Each row comes from the steps of one path. Every step used is in the known rows, and no mark comes twice. Write the path behind each row, first mark first.
In the rows, 128 means zero.
Known rows:
felu-biluba: [175 134  80 121 152  95 145 133 170 117 104 170 130 144 108 145 152 119
 148 154 150 125 160 159 126]
zove-zemet: [135 126 110 119 151 126 107 126 193 118  94 167 144 140 116 152 151 125
 172 114 129 100 175 134 120]
zove-zemet-felu-biluba-nolil: [136 119  85 103 144 112  90 123 175 120  97 144 142 142  96 141 138 124
 161 111 125 104 165 154 126]
felu-zove-biluba: [110 107  76  84 104  91 117 118  95  94  72 152  88 110 117 155 139  89
 125 100 119  67 172  56 116]
zemet-felu-biluba: [146  88  40  97 116  87 114 123 137 119  95 130 102 127  86 137 134 122
 138 140 133  99 146 121 122]
zemet-nolil-zove-latut-felu: [123 107 112 132 159 115 155 174 126 162  91 107 144  97 112 165 114  97
 137 127 138  93 162 109 123]
zemet-latut-felu-biluba-nolil: [146  78  91  95 153  94 150 154 139 123  81 144 107 127  74 159 148 116
 141 121 122 152 134 166 140]
biluba-nolil-zove-latut-felu: [ 95  95 117  84 202 117 142 148 124 112 117 137 136  99 132 158 112  82
 104 114 138 103 143 161 147]
biluba-zemet-latut-felu: [117  58  88 105 109 115 136 139 138 104  50 143 110 100  50 183 181 136
 114 120 128 102 147  94 118]
zemet-latut-biluba: [134  83 100  63 142  86 132 171 124 138  69 139 124 124 112 202 148 140
 142  99 113 127 141 142 155]
biluba-zemet-latut: [109  72  94  96 113 112 135 146 140 112  58 156 121 101  71 209 182 157
 107 114 136  97 156  96 132]
latut-felu-biluba: [179  97  69 135 143 107 144 119 160 100  87 147  99 139  70  93 142  79
 161 157 131 123 142 139  98]
nolil-latut-biluba-zemet-felu-zove: [130  91  63  86  85 109 103 107 121 118  83 107 120 102 102 188 139 132
 130 104 152  65 154 100  94]
nolil-felu-zove-latut-biluba: [126  83  79  71  98  86 119  86 119  93  56 137  96  91 108 121 165 114
 144 138 145 137 152 106 119]
latut-felu-biluba-nolil: [160  99  76 120 157 106 137 120 146  98  94 149 106 135  73  97 137  67
 152 143 134 130 136 157 118]
zemet-latut-biluba-nolil-felu-zove: [115  84 103  42 134  77 117 153 104 127  58 133 119 111 103 188 146 130
 136  83 115 142 140 152 167]
nolil-zove-latut-biluba-zemet-felu: [115  87 104 100 176 118 143 159 137 128  92 101 141  95 134 182 129 121
  95 130 130  66 163 123 111]
nolil-zove-zemet-latut-biluba: [134 148 129 121 180 129 135 172 187 141  88 121 145 134 133 182 129 140
 143  95 105  78 186 158 124]
felu-zove-latut-biluba-nolil: [111  65 103  58 138  84 116 127  95 104  83 144 134  88 117 184 128  89
 109 107 145 118 155 116 126]
latut-biluba: [142 109  87  74 142  93 111 142 125 120  75 142 133 128 128 156 135 101
 154 113 120  95 144 123 140]
zove-latut-felu-biluba: [153  50  90 106 178 106 157 127 144 109 104 147 130 108 106 132 153  89
 122 179 162 144 133 139 100]
biluba-nolil-latut-felu-zove: [107  91  86  81 136 112 118 108 115 101 113 139 114 104 102 153 116  82
 134  99 153 107 140 144 131]
zove-zemet-felu-biluba-nolil-latut: [139 119  81 108 136 118  90 114 178 123 105 138 143 141  98 149 137 129
 163 111 136  98 164 157 114]
biluba-nolil-felu-zove-zemet: [ 95 114 101  65 129  98 100  96 123  89  80 159 114 105 105 127 143  98
 147  96 138 131 152 143 156]
zove-biluba-nolil-latut: [ 89 119  82  70 150 112 117 119  96 107 108 150 105 125 154 151 135  87
 125 103 134  63 143  92 139]

Which path is each row?
[119 104 116  76 122  94  99 135 134 112  65 146 135 118  94 189 135 115
 144  68 116 115 176 133 134]
felu-zove-zemet-latut-biluba-nolil
[154 124  68 110 102  99 133  87 164  96  58 155 101 119  83 107 193 137
 154 163 152 135 153 130 121]
nolil-felu-biluba-zemet
[134 126 105 105 100 103  96 126 138 129  69 129 142 113  97 178 126 109
 164  80 132  93 185 105 106]
felu-zove-zemet-nolil-latut-biluba
[ 88 116  86  66 159 105 116 130  92 101  97 161 104 125 149 142 138  77
 124 103 121  69 141  85 154]
zove-biluba-nolil
[133  87  61 116  86 124 126  92 129  99  88 117  86 106  88 143 143  99
 136 121 150  67 156  81  69]
nolil-latut-felu-zove-biluba-zemet
[150 148 123 144 183 132 149 162 198 137  94 122 136 139 110 159 133 132
 145 114 109  90 185 171 110]
nolil-zove-zemet-latut-felu-biluba
[162 111  88 116 135 100 146 144 165 118  76 163 137 130  75 185 179 147
 122 143 148 125 160 148 126]
felu-biluba-zemet-latut
[146  49  94 114 162 108 152 132 134 119  90 138 141  99  89 144 156  93
 118 172 163 136 137 126  97]
zove-latut-felu-biluba-zemet-nolil
[146  43  90 110 167 111 154 125 144 103  95 147 133 102  93 140 164  96
 112 179 164 134 136 131  95]
zove-latut-felu-biluba-zemet
[150 151 102 109 187 103 146 146 159 120 117 159 144 136 120 156 126 105
 129 131 146 117 162 192 145]
felu-biluba-nolil-zove
[128 105  90  82 107  98 102 136 113 128  38 125 140 106  92 161 160 113
 150 107 127  89 147  94 135]
latut-biluba-zemet-nolil-felu
[127 106  67  88  78  90 120  80 131  89  56 146  77 100  95 110 163 120
 158 132 137 124 159  97 123]
nolil-felu-zove
[122 101  92  88  96  83 119 128 100 145  51 118 127  89 100 143 142 105
 164 120 145 127 151  93 136]
zemet-nolil-felu-zove-latut-biluba
[125 107 117 104 196 117 155 164 146 132 103 116 146 104 155 176 123 113
 109 133 133  82 163 141 119]
nolil-zove-latut-biluba
[145  91  99 104 165 101 157 162 144 127  81 133 110 126  77 161 141 120
 134 118 116 139 141 172 137]
zemet-latut-felu-biluba-nolil-zove
[ 90  68  43  62  90  82  89 113  77  99  78 120  78 101  94 146 118  92
 116  92 111  60 152  62 127]
zemet-felu-zove-biluba-nolil
[143 101 107 131 196 124 171 153 163 124 111 118 127 111 127 145 126 101
 110 157 136  95 162 149 100]
nolil-zove-latut-felu-biluba
[134  79  66 110 109 103 124 106 110  86  65 133  68 114  78  98 135  58
 144 119 106  84 151  69  91]
latut-felu-zove-biluba
[ 97 110  81  98 114 112 120 136  99 118  61 146 111 113 112 159 167 101
 120 114 122  44 156  34 123]
zove-biluba-zemet-nolil
[129 118  82  97  86  99 108  77 153  92  52 149  91 110  94 109 167 123
 173 123 133 125 172 108 117]
nolil-felu-zove-zemet
[ 98  39  59  48 109  78  92 120  81 108  83 113 107  87  95 166 114 100
 108 106 130  95 144  96 128]
zemet-felu-zove-latut-biluba-nolil
[137 105  77  94 107 119 118 115 139 121  92 123 133 112 116 187 147 133
 138 116 159  74 149 114 102]
nolil-latut-biluba-zemet
[119 102 116 105 187 122 151 161 145 127  95 115 149 100 141 185 135 117
 100 132 135  72 166 131 114]
nolil-zove-latut-biluba-zemet
[111  58  42  78  81  84  98 113 102 104  78 121  82  98  79 152 121 111
 126 106 120  77 158  74 117]
zemet-felu-zove
[127 118  88 120 105 110 134 144 126 163  99 121 137 105 111 183 121 120
 163 115 163  93 156 103 125]
zemet-nolil-latut
[137  96 109 134 186 129 169 150 163 118 100 116 132 103 115 154 140 108
 101 155 140  86 165 138  93]
nolil-zove-latut-felu-biluba-zemet
